Every row comes from one small tree of marks. Brackets hold a mark, then the marks that hang from it, in the order of their numbers. Every link used is in the known rows. Which tree was each row made from?
Known rows:
(Z288 Z582): |  .01 |  .01 |  .14 | -.29 |  .03 |  .21 | -.10 | -.11 | -.18 | -.13 | -.10 | -.28 | -.32 | -.42 | -.05 | -.22 |  .04 |  .12 |  .03 |
(Z771 Z22 Z55): |  .17 | -.60 | -.01 |  .04 |  .05 |  .01 | -.07 | -.09 | -.15 | -.38 | -.14 |  .08 | -.35 | -.43 | -.46 | -.09 | -.38 | -.04 | -.04 |
(Z55 Z281 Z288 Z771): | -.13 |  .12 | -.15 |  .05 | -.06 | -.22 | -.05 |  .02 | -.16 |  .23 | -.09 | -.06 |  .20 |  .55 |  .03 | -.01 |  .22 |  .07 |  .08 |
(Z114 (Z55 Z281 Z288 Z771)): | -.14 |  .46 | -.17 |  .11 | -.04 | -.16 |  .00 |  .22 | -.16 |  .22 | -.12 | -.11 |  .21 |  .44 |  .25 |  .14 |  .48 | -.05 |  .01 |
(Z184 (Z55 Z281 Z288 (Z771 Z22))): | -.03 |  .16 | -.14 |  .15 | -.02 | -.29 |  .08 |  .08 | -.04 |  .14 | -.02 | -.18 |  .25 |  .60 |  .15 |  .05 | -.07 | -.06 |  .10 |
(Z771 Z22 (Z55 Z281)): |  .22 | -.40 | -.17 |  .12 | -.03 | -.08 | -.04 | -.04 |  .00 | -.24 | -.13 |  .07 | -.19 | -.19 | -.58 |  .02 | -.40 | -.10 | -.07 |
(Z184 (Z55 Z114 Z288 Z771)): | -.18 | -.02 |  .23 | -.07 |  .03 |  .03 |  .24 | -.08 |  .02 |  .12 |  .12 | -.12 |  .11 |  .41 |  .38 | -.22 |  .07 |  .12 |  .23 |
(Z423 Z771): |  .05 |  .10 |  .08 | -.04 |  .06 |  .01 |  .02 | -.13 | -.49 | -.10 |  .04 | -.10 | -.35 | -.13 | -.11 | -.25 |  .46 |  .09 |  .07 |
(Z423 (Z771 (Z55 Z114 Z288))): |  .04 |  .04 |  .20 | -.05 |  .03 |  .02 |  .11 |  .08 | -.04 | -.03 |  .16 |  .25 | -.07 | -.25 | -.17 | -.08 |  .13 |  .07 |  .13 |
(Z771 (Z22 Z838) (Z55 Z281 Z288)): |  .10 | -.04 | -.14 |  .06 | -.05 | -.23 | -.13 |  .12 |  .26 | -.09 | -.01 |  .46 |  .17 | -.47 | -.26 |  .31 | -.28 | -.07 | -.01 |
(Z423 (Z771 (Z22 Z838) (Z55 Z288))): |  .11 |  .15 |  .03 |  .08 | -.01 | -.25 | -.21 |  .21 | -.04 | -.18 |  .17 |  .37 |  .01 | -.71 | -.10 |  .29 | -.08 | -.04 |  .04 |
(Z114 (Z55 Z288)): | -.10 |  .17 |  .05 | -.07 |  .13 |  .14 |  .04 |  .07 | -.25 |  .02 | -.19 |  .01 | -.13 | -.09 |  .05 | -.14 |  .58 |  .01 | -.01 |
(Z771 (Z22 Z838)): |  .06 | -.18 |  .03 | -.01 |  .05 |  .06 | -.18 | -.18 |  .00 | -.17 | -.02 |  .18 | -.18 | -.63 | -.18 |  .05 | -.03 | -.02 | -.06 |
(Z771 (Z55 Z288)): |  .00 | -.40 |  .08 | -.11 |  .04 | -.05 |  .02 |  .02 | -.18 | -.19 | -.13 |  .15 | -.19 | -.13 | -.23 | -.17 | -.01 |  .12 |  .12 |
(Z281 (Z55 (Z771 Z22))): |  .05 | -.50 | -.05 |  .10 |  .07 |  .06 | -.11 | -.11 | -.16 | -.26 |  .05 | -.16 | -.26 |  .07 |  .15 | -.02 | -.27 | -.06 | -.33 |
(Z55 Z114 Z281 (Z771 Z22)): |  .06 | -.11 | -.09 |  .22 | -.06 |  .06 | -.02 | -.15 |  .18 |  .18 | -.01 |  .04 |  .17 |  .13 | -.26 |  .12 | -.31 | -.10 | -.15 |
(Z771 Z22 (Z55 Z114 Z281 Z288)): |  .13 | -.20 | -.04 |  .12 | -.02 |  .04 |  .07 |  .07 |  .40 |  .12 | -.04 |  .37 |  .16 | -.23 | -.55 |  .03 | -.41 | -.09 | -.09 |
(Z184 Z55): | -.02 | -.23 |  .16 | -.18 |  .13 |  .09 |  .25 | -.24 | -.33 | -.26 | -.03 | -.27 | -.40 |  .14 |  .14 | -.48 |  .20 |  .11 |  .21 |
(Z281 (Z55 Z114 (Z771 (Z22 Z838)))): |  .03 | -.33 |  .10 |  .04 |  .02 |  .21 | -.08 | -.14 |  .32 | -.20 |  .30 |  .19 | -.03 | -.37 |  .34 |  .25 | -.39 | -.05 | -.30 |
(Z281 Z55): |  .06 | -.50 |  .07 | -.18 |  .14 |  .31 |  .08 | -.22 | -.21 | -.33 |  .02 | -.09 | -.50 | -.02 |  .11 | -.37 |  .15 |  .08 | -.19 |

Which tree is each row?
| -.12 | -.25 |  .15 | -.09 |  .05 |  .23 |  .08 | -.05 |  .09 |  .04 |  .20 |  .06 |  .00 |  .30 |  .38 | -.10 |  .05 |  .09 | -.16 |	(Z281 (Z55 Z114 Z288 Z771))
| -.04 |  .40 | -.13 | -.01 |  .05 |  .06 |  .09 |  .15 | -.09 |  .17 | -.19 |  .02 |  .04 |  .15 | -.05 | -.08 |  .59 | -.05 |  .00 |	(Z114 (Z55 Z281 Z288))
| -.11 | -.24 |  .25 | -.07 |  .03 |  .08 |  .26 | -.23 | -.08 | -.10 |  .10 | -.26 | -.10 |  .31 |  .38 | -.27 | -.05 |  .10 |  .22 |	(Z184 (Z55 Z114 Z771))
|  .12 |  .20 |  .04 |  .08 |  .05 | -.08 | -.20 | -.06 | -.16 | -.10 |  .13 |  .13 | -.15 | -.76 | -.10 |  .14 |  .15 | -.05 | -.03 |	(Z423 (Z771 (Z22 Z838)))
| -.12 | -.26 |  .03 | -.07 |  .06 |  .01 | -.07 |  .00 | -.20 | -.11 |  .08 | -.06 | -.12 |  .41 |  .43 | -.10 |  .12 |  .10 | -.17 |	(Z281 (Z55 Z288 Z771))
|  .04 | -.16 | -.11 | -.07 | -.03 | -.16 |  .05 |  .09 | -.03 | -.08 | -.12 |  .16 | -.02 |  .08 | -.28 | -.09 |  .00 |  .06 |  .12 |	(Z771 (Z55 Z281 Z288))
| -.13 |  .72 | -.11 | -.08 | -.09 | -.09 | -.12 |  .36 | -.01 |  .24 | -.08 | -.32 |  .25 |  .20 |  .44 |  .23 |  .30 | -.05 |  .05 |	(Z114 (Z55 Z281 (Z288 Z582) Z771))
| -.01 | -.02 |  .27 | -.34 |  .08 |  .51 |  .07 |  .00 |  .31 |  .03 |  .19 | -.03 | -.13 | -.31 |  .24 | -.24 |  .01 |  .11 | -.21 |	(Z281 (Z55 Z114 (Z288 Z582)))
| -.02 |  .37 | -.14 |  .05 | -.11 | -.17 | -.27 |  .24 |  .12 |  .27 | -.03 | -.17 |  .31 |  .05 | -.04 |  .29 | -.25 | -.05 | -.08 |	(Z55 Z281 (Z288 Z582) (Z771 Z22))
|  .13 |  .00 |  .02 |  .12 |  .04 | -.22 | -.12 |  .18 | -.25 | -.13 |  .01 |  .18 | -.09 | -.29 | -.37 |  .07 | -.06 | -.05 | -.01 |	(Z423 (Z771 Z22 (Z55 Z288)))
| -.12 |  .10 | -.01 |  .07 | -.07 | -.02 |  .04 | -.04 |  .18 |  .37 |  .00 |  .11 |  .31 |  .47 | -.03 |  .00 |  .11 |  .06 |  .04 |	(Z55 Z114 Z281 Z288 Z771)
|  .05 | -.15 |  .04 | -.04 | -.04 |  .08 |  .19 | -.01 |  .25 |  .06 | -.02 |  .28 |  .08 |  .03 | -.32 | -.10 | -.12 |  .07 |  .08 |	(Z771 (Z55 Z114 Z281 Z288))
| -.03 |  .15 |  .00 | -.11 |  .04 | -.04 |  .27 | -.04 | -.09 |  .07 | -.03 | -.11 | -.01 |  .47 |  .11 | -.32 |  .29 |  .09 |  .23 |	(Z184 (Z55 Z281 Z288))
|  .00 | -.30 |  .07 |  .13 |  .01 |  .09 | -.07 | -.19 |  .05 |  .05 | -.01 | -.02 |  .01 | -.06 | -.17 |  .03 | -.33 | -.05 | -.13 |	(Z55 Z114 (Z771 Z22))
| -.01 |  .39 |  .11 | -.21 | -.04 |  .26 |  .04 |  .03 |  .37 |  .37 |  .02 |  .05 |  .18 | -.08 | -.10 | -.11 |  .07 |  .08 |  .03 |	(Z55 Z114 Z281 (Z288 Z582))
| -.08 |  .48 |  .00 |  .01 |  .00 | -.04 | -.28 |  .37 | -.05 |  .09 | -.08 | -.26 |  .17 | -.22 |  .24 |  .28 |  .01 | -.13 | -.10 |	(Z114 (Z55 (Z288 Z582) (Z771 Z22)))
|  .19 | -.22 | -.16 |  .06 | -.06 | -.15 | -.09 | -.02 |  .19 | -.28 |  .00 |  .29 | -.06 | -.54 | -.26 |  .25 | -.43 | -.10 | -.01 |	(Z771 (Z22 Z838) (Z55 Z281))
| -.05 | -.01 |  .08 |  .02 | -.06 |  .00 |  .33 | -.20 |  .07 |  .06 |  .12 | -.24 |  .06 |  .56 |  .29 | -.15 | -.03 |  .05 |  .22 |	(Z184 (Z55 Z114 Z281 Z771))
| -.04 |  .10 | -.21 |  .24 | -.05 | -.25 | -.18 |  .07 | -.06 |  .26 | -.09 |  .03 |  .28 |  .36 | -.20 |  .18 | -.07 | -.06 | -.10 |	(Z55 Z281 Z288 (Z771 Z22))
| -.19 |  .22 |  .01 |  .02 |  .04 | -.09 | -.07 |  .18 | -.34 |  .06 | -.14 | -.21 |  .04 |  .22 |  .31 |  .07 |  .50 |  .00 |  .04 |	(Z114 (Z55 Z288 Z771))
| -.06 |  .00 | -.06 | -.01 | -.05 | -.19 |  .21 | -.13 | -.23 | -.10 |  .02 | -.37 | -.05 |  .67 |  .37 | -.15 |  .08 |  .05 |  .23 |	(Z184 (Z55 Z281 Z771))
| -.13 |  .19 |  .06 |  .01 | -.04 | -.07 |  .29 |  .01 |  .14 |  .24 |  .11 | -.11 |  .29 |  .70 |  .34 | -.10 |  .08 |  .07 |  .22 |	(Z184 (Z55 Z114 Z281 Z288 Z771))
|  .00 | -.27 |  .16 |  .07 |  .04 |  .07 |  .13 | -.20 |  .04 | -.07 |  .11 | -.22 | -.02 |  .13 |  .14 | -.11 | -.32 | -.05 |  .06 |	(Z184 (Z55 Z114 (Z771 Z22)))
|  .19 | -.21 | -.02 |  .05 | -.06 |  .08 |  .00 | -.09 |  .49 | -.17 |  .09 |  .44 |  .06 | -.62 | -.32 |  .26 | -.52 | -.11 | -.03 |	(Z771 (Z22 Z838) (Z55 Z114 Z281))
| -.06 |  .18 | -.18 |  .10 | -.04 | -.07 |  .04 |  .06 | -.23 |  .02 | -.16 | -.25 | -.02 |  .36 |  .22 |  .09 |  .37 | -.08 |  .00 |	(Z114 (Z55 Z281 Z771))
| -.08 |  .48 |  .12 | -.25 |  .07 |  .20 | -.09 |  .24 | -.12 |  .04 | -.11 | -.25 | -.09 | -.31 |  .21 | -.08 |  .42 |  .03 |  .02 |	(Z114 (Z55 (Z288 Z582)))
|  .01 |  .36 | -.23 |  .20 | -.07 | -.15 | -.19 |  .14 |  .06 |  .00 | -.03 |  .02 |  .18 | -.22 |  .24 |  .48 |  .07 | -.21 | -.09 |	(Z114 (Z55 Z281 (Z771 (Z22 Z838))))
| -.03 |  .40 | -.02 | -.22 | -.04 |  .04 | -.07 |  .09 |  .07 |  .21 | -.07 | -.09 |  .06 | -.04 | -.08 | -.11 |  .15 |  .10 |  .03 |	(Z55 Z281 (Z288 Z582))
|  .02 |  .07 | -.06 |  .19 | -.10 | -.04 | -.10 | -.13 |  .38 |  .15 |  .13 |  .23 |  .28 | -.27 | -.04 |  .32 | -.30 | -.09 | -.08 |	(Z55 Z114 Z281 (Z771 (Z22 Z838)))
|  .23 | -.38 | -.05 |  .11 | -.03 |  .14 |  .07 | -.12 |  .31 | -.10 | -.05 |  .25 | -.08 | -.31 | -.59 | -.01 | -.55 | -.11 | -.11 |	(Z771 Z22 (Z55 Z114 Z281))
